Known rows, with every step that occurs
t > c > f: [-21.3  18.7  32.1  -2.5   7.8 -67.3   6.6  10.5 -17.3 -23.8  33.5 -25.3
   9.8 -11.4   2.7  14.7 -19.3  17.9  -1.6  -5.7  -6.1]
p > t: [ 25.0   2.9  -0.5  11.2 -23.2   1.1  11.6  17.5  13.3  14.7 -20.9  15.7
 -12.8   8.9   1.0  13.0 -21.0   6.0  10.8  -8.2  -5.2]
m > h > f: [-28.3   7.6  -1.5  -2.8   5.8  32.1 -10.8  10.4   9.4 -17.9 -31.5  15.3
 -10.1 -30.2  -8.1 -22.1  15.7  18.9 -10.1  -2.3  -7.8]
c > f > e > t > k: [-15.6   3.2 -18.5  -5.0  32.6 -58.7   7.3 -14.2   4.3   7.6 -14.1 -24.3
  23.9  -0.6  -5.6   1.1  12.2  -5.5   8.1   4.4   2.9]
h > f > e > t: [ 17.1 -11.9 -21.4 -14.3   0.3  50.7 -16.1 -39.4   8.1 -22.4 -21.9   1.2
  -7.4   3.4   5.8 -44.1  49.3   1.3  11.4   4.4  -2.8]
p > t > c: [ 19.9   9.1  16.2  16.2 -18.5 -27.2  11.0  12.9   2.3  -9.3  -2.5   6.8
 -13.0  11.3   5.4  12.8 -26.0   6.2  22.5 -15.9  -2.5]
k > t > c > f > p: [-35.9   3.1  36.7 -17.0   5.7 -45.4  -7.1  12.8  -3.0 -44.2  54.7 -31.1
  13.2  14.5   8.2  37.2 -11.8   7.8  -5.1  -5.0  -9.9]
k > t > h > m > c > f > e: [-30.2  -2.2  28.1 -13.4 -19.4  13.3  -7.8  -4.1 -10.9 -35.9  27.3  -8.7
  19.0  23.5   3.2  19.8   3.5 -12.2 -28.7  14.1   9.8]
e > t: [ 39.5  -4.0 -15.0  11.6  20.5  -8.6   5.2   6.0  21.5   7.5 -19.1  16.4
  22.2 -36.6   4.9   2.8 -19.4  16.4   3.1 -24.0  -0.3]
p > t > h: [ 15.0  11.6  -7.3   4.6 -36.8  26.7   6.3  10.3   8.0  13.5 -19.7  13.4
  -5.4   1.6  -6.0   7.8 -26.6 -18.2   4.0  -3.1   0.6]
t > k: [ 19.7  18.2   6.7  26.0  -3.8 -20.0   1.9  15.0   8.6  23.6  -4.4  17.3
   9.6  38.2 -11.0  48.6  -8.8   3.7  13.3 -18.3  11.7]
c > f: [-26.3  11.2   7.3 -12.5   7.1 -38.1   8.6  16.7  -6.1  12.1   9.5 -21.3
  14.6 -19.9  -5.7  13.5 -11.0  11.7 -21.6   9.9 -10.2]
k > t: [-12.1   0.0  26.7 -15.4 -11.7   2.3  -7.4  17.6  10.9 -27.6  26.5  -4.0
  15.6  18.9   6.1  40.9 -14.6  21.2 -20.8  -5.7  -9.3]
m > h > z: [-48.1  12.1  -5.2   2.5  19.9  -7.1  -0.2  12.3  15.2  -2.2 -29.1  23.0
  -4.0 -23.1 -15.8  24.4 -24.1  24.4 -46.6 -16.4 -11.6]
f > c: [ 30.4  -9.4 -15.8  -6.2   1.6  27.7   2.2   3.3  -5.8  38.2   6.8 -22.2
 -24.2  37.6  -1.3  23.5  -3.4  23.7  -0.8   4.7 -20.3]
e > t > h > f: [ 27.0   3.1 -25.0   2.0   1.3  46.5  -7.5 -15.1  13.2  -6.3 -21.9  13.2
  21.2 -44.4  -2.2 -20.5  -4.2 -16.0  -3.3 -12.5   7.0]
m > c > f > p: [-31.9 -10.1  15.0  -0.7  18.7 -16.4   4.4  19.7 -12.6  23.0  32.4   9.5
 -11.5  26.7   7.0   2.0 -20.7  14.9   0.4  18.4   2.2]
e > t > c > f: [ 14.9   6.3   0.1  13.3  34.7 -57.6   8.8   0.3   5.1 -16.4   0.2  -7.9
  27.9 -43.0   5.8   1.2 -23.1   8.8  10.9 -23.8   2.7]
e > t > k: [ 43.7   6.2 -17.3  33.4  25.5 -24.8   5.8   3.2  23.3  16.3 -25.7  22.4
  28.4  -8.7  -3.8  25.2 -15.1  -2.1  20.9 -32.4  15.3]
f > e > t: [ 25.4 -14.6 -26.3  -9.7  22.5 -14.3  -0.3 -23.6  19.1  -2.8 -24.4   0.2
  10.7   7.9   6.8 -15.5  16.4  18.2  17.4  -7.7  -2.7]
c > f > p > t > h: [-24.1   0.8 -12.7 -15.6   2.9 -21.4   4.8  14.4  -0.4  29.3  14.3 -25.9
  -6.3 -14.4  -8.0   5.4  -5.5 -22.0   1.9  11.7 -11.1]
m > c: [ -5.3  -5.7  24.6   8.6   0.5   8.7   3.5  19.6  -7.7  11.0  16.7  36.0
  -8.5  37.7  10.8   6.9 -31.4  35.0  -3.8   6.9   6.1]
t > h > m > c > f > e: [ -4.8   1.9  14.6   1.7 -25.7  26.4   0.1  -6.9 -24.1   0.4   6.5   9.3
   5.7   3.8  -3.2  -8.5   5.0 -14.1 -25.5  18.0  17.1]

Rows
[ 17.5   5.3 -19.1   1.4 -37.6  63.4  -0.9  -8.8   0.9  11.1 -22.1   1.7
 -22.9  13.7  -6.4  -9.0  -2.2 -29.7   8.7   6.5  -1.5]  p > t > h > f > c
[ 21.0  -7.6 -14.1 -11.6 -14.8  79.5 -13.8 -20.3  -8.9   6.7  -0.3 -14.4
 -32.7  25.0   0.1 -17.1  35.3   5.2  -2.9  13.6 -15.3]  h > f > c
[ -7.2   8.1 -13.8 -27.9 -34.0  76.5 -19.2 -28.1  -5.4 -14.8  -4.2  -2.7
  -2.9   4.5  -7.1 -28.0  24.3 -18.7 -11.8  15.4   0.8]  t > h > f > e
[ 26.9 -14.8 -12.6  -0.9 -22.3  30.1  -2.2  14.0   7.5  32.9   9.6   4.4
 -30.0   2.4  -1.3   3.8   4.9 -22.2  15.6  -3.6  -7.1]  f > p > t > h > m
[-43.7  -4.0  -1.3  -1.3  25.6 -16.6   5.3 -14.6 -11.3   4.1   5.7  13.0
   6.3  28.4   2.2  -5.3 -21.4  -0.6 -16.3  17.4  12.0]  m > c > f > e > t > h > z
[ 20.3 -12.2  -2.3  -1.1  -4.8  -9.0  -1.0  18.2  10.5  18.8  22.8  -2.7
 -33.3  13.9   5.8  10.0  -5.2  -2.4  34.4 -13.1 -14.1]  f > p > t > c
[-32.3  -5.6   2.6  -1.8  22.7 -19.1   5.5  -5.6 -11.5   4.8   6.8   9.1
   8.7  24.6   5.6 -14.9 -16.8   5.1   0.9  19.9  13.3]  m > c > f > e > t > h
[ -3.6   4.8 -12.8 -24.5 -33.0  86.5 -21.5  -9.5  -2.8   1.5  12.6   0.1
 -12.1  -9.7  -7.9 -18.6  15.1 -24.4 -10.7  10.3  -4.4]  t > h > f > p
[-18.1  -1.6 -17.8 -15.6  29.6 -51.7   7.6 -13.0   3.2   3.4 -10.7 -26.9
  21.1 -14.4  -1.4  -9.2  10.5   3.4  -0.4   8.9  -4.8]  c > f > e > t
[-23.2   2.8 -20.8 -18.8  22.8 -39.9   5.1 -16.6   0.5   2.5  -9.8 -28.3
  24.6 -17.4  -5.2 -11.7   8.2  -8.7  -4.1  11.4  -1.6]  c > f > e > t > h
[ 22.4   2.6   7.6  22.2 -40.6  30.3  10.0   8.2  -5.5  10.7 -17.8  25.8
 -11.8   8.3  -1.0   1.1 -15.9 -19.9   0.1   2.2  13.6]  p > t > h > m > c
[ 20.0 -12.3  23.8  38.3   6.8 -25.9  12.3  -4.3 -20.0   5.9  -4.4  21.0
   3.4  18.1   6.2  -0.6  20.5   0.5  -4.7   5.7  27.1]  h > m > c > f > e > t > k
[ -0.1  13.0  15.2  12.6  -9.1 -48.2  14.7  11.0  -3.3  -8.5  -0.8  -8.1
  -7.1   1.7   2.3  10.8 -24.4  -2.8  18.8  -8.0  -2.5]  p > t > c > f
[ 19.9   8.4  14.4   2.9 -42.7  43.2  -1.7   4.5 -14.5   3.4   2.3  10.6
   7.3 -18.8  -6.6   6.2   0.5  -9.0 -33.3   2.3   8.7]  t > h > m
[-24.5  12.2  23.3 -10.8  13.8 -72.0   4.3  -6.2 -16.3 -28.9  27.2 -31.6
   7.3   5.3   4.5   3.2  -2.4  17.1   7.5   0.1  -5.9]  t > c > f > e
[ 15.2  -8.2 -13.3 -11.7   2.5  36.1 -16.0 -41.6   3.3 -34.3 -13.7  -3.2
  -8.2   4.4   7.9 -44.0  47.3   1.7  17.2   1.1  -1.6]  h > f > e > t > c
[ 18.7 -12.3  29.7  40.2  -7.9 -16.3  12.3  12.3 -21.5  19.7   7.8  22.4
 -15.2  23.5   4.4   8.6  14.3  -7.7  -0.7   7.6  21.9]  h > m > c > f > p > t > k
[-25.0   1.8 -11.0  -1.5  24.3   8.4 -11.4 -12.6  10.9 -36.8 -37.0   7.0
  -5.8 -25.8  -3.0 -38.1  27.9  14.1  11.9  -6.8  -3.0]  m > h > f > e > t > c
[ 11.8  -9.8  39.7  27.6 -10.8  -9.5  12.0  13.0 -27.5   5.7  11.4  19.9
  -4.5   4.9   8.0   1.9   8.2  15.1 -26.2  12.6  15.8]  h > m > c > f
[-24.7   7.2  17.1 -25.0 -31.5  55.8 -20.1  -3.8   2.4 -41.8  24.5  -7.3
  14.6  11.6  -0.2  17.1   0.8 -12.3 -26.1   5.6  -2.6]  k > t > h > f
[ 11.4 -12.4  -8.7 -18.7 -14.9  70.1 -21.3  -6.6   3.7   2.8  14.9   1.0
 -31.8   1.6   2.8 -25.0  39.5  -1.1   4.7   6.1 -14.5]  h > f > p
[ 24.5  -8.4 -13.6  16.0  13.7   8.7   2.9  -2.3   1.1  10.6  -7.3  12.5
  18.9 -40.4   0.8 -11.3  -7.5 -21.4  -4.0  -7.6  15.8]  e > t > h > m > c > f > p
[-16.9   2.0  -9.6  -1.2  12.1 -41.3   7.4  17.1   3.3  35.0  11.3 -21.2
  -7.3   3.2  -8.4  18.6  -0.4 -20.6  14.0   4.9  -6.4]  c > f > p > t > k
[ 28.6 -12.8 -24.3  -6.5   6.6   3.7  -1.8 -30.4   9.1  -6.2 -25.0   1.9
  13.8  -1.5   2.8 -20.9  23.7  -1.0   7.6  -3.8   6.5]  f > e > t > h > m
[-26.4   0.8  -5.8   0.7  10.2  21.3 -11.9   9.8  10.1 -18.3 -20.6   8.1
 -27.4 -23.2  -5.4 -26.4  19.1   3.8  15.5  -6.4  -9.7]  m > h > f > p > t > c
[ 16.2  -0.8  -5.4  10.3  39.0 -55.1   5.9   1.3   7.1  -8.8   8.4 -11.0
  19.6 -40.9   6.6  -0.3 -16.6   3.1  18.2 -23.6  -0.3]  e > t > c > f > p
[-19.0  -3.1  -9.4 -12.0   8.9 -33.6   7.3  18.3   1.9  30.2  14.3 -24.8
 -10.0 -10.2  -4.3   7.8  -2.6 -11.7   5.8   8.9 -14.3]  c > f > p > t
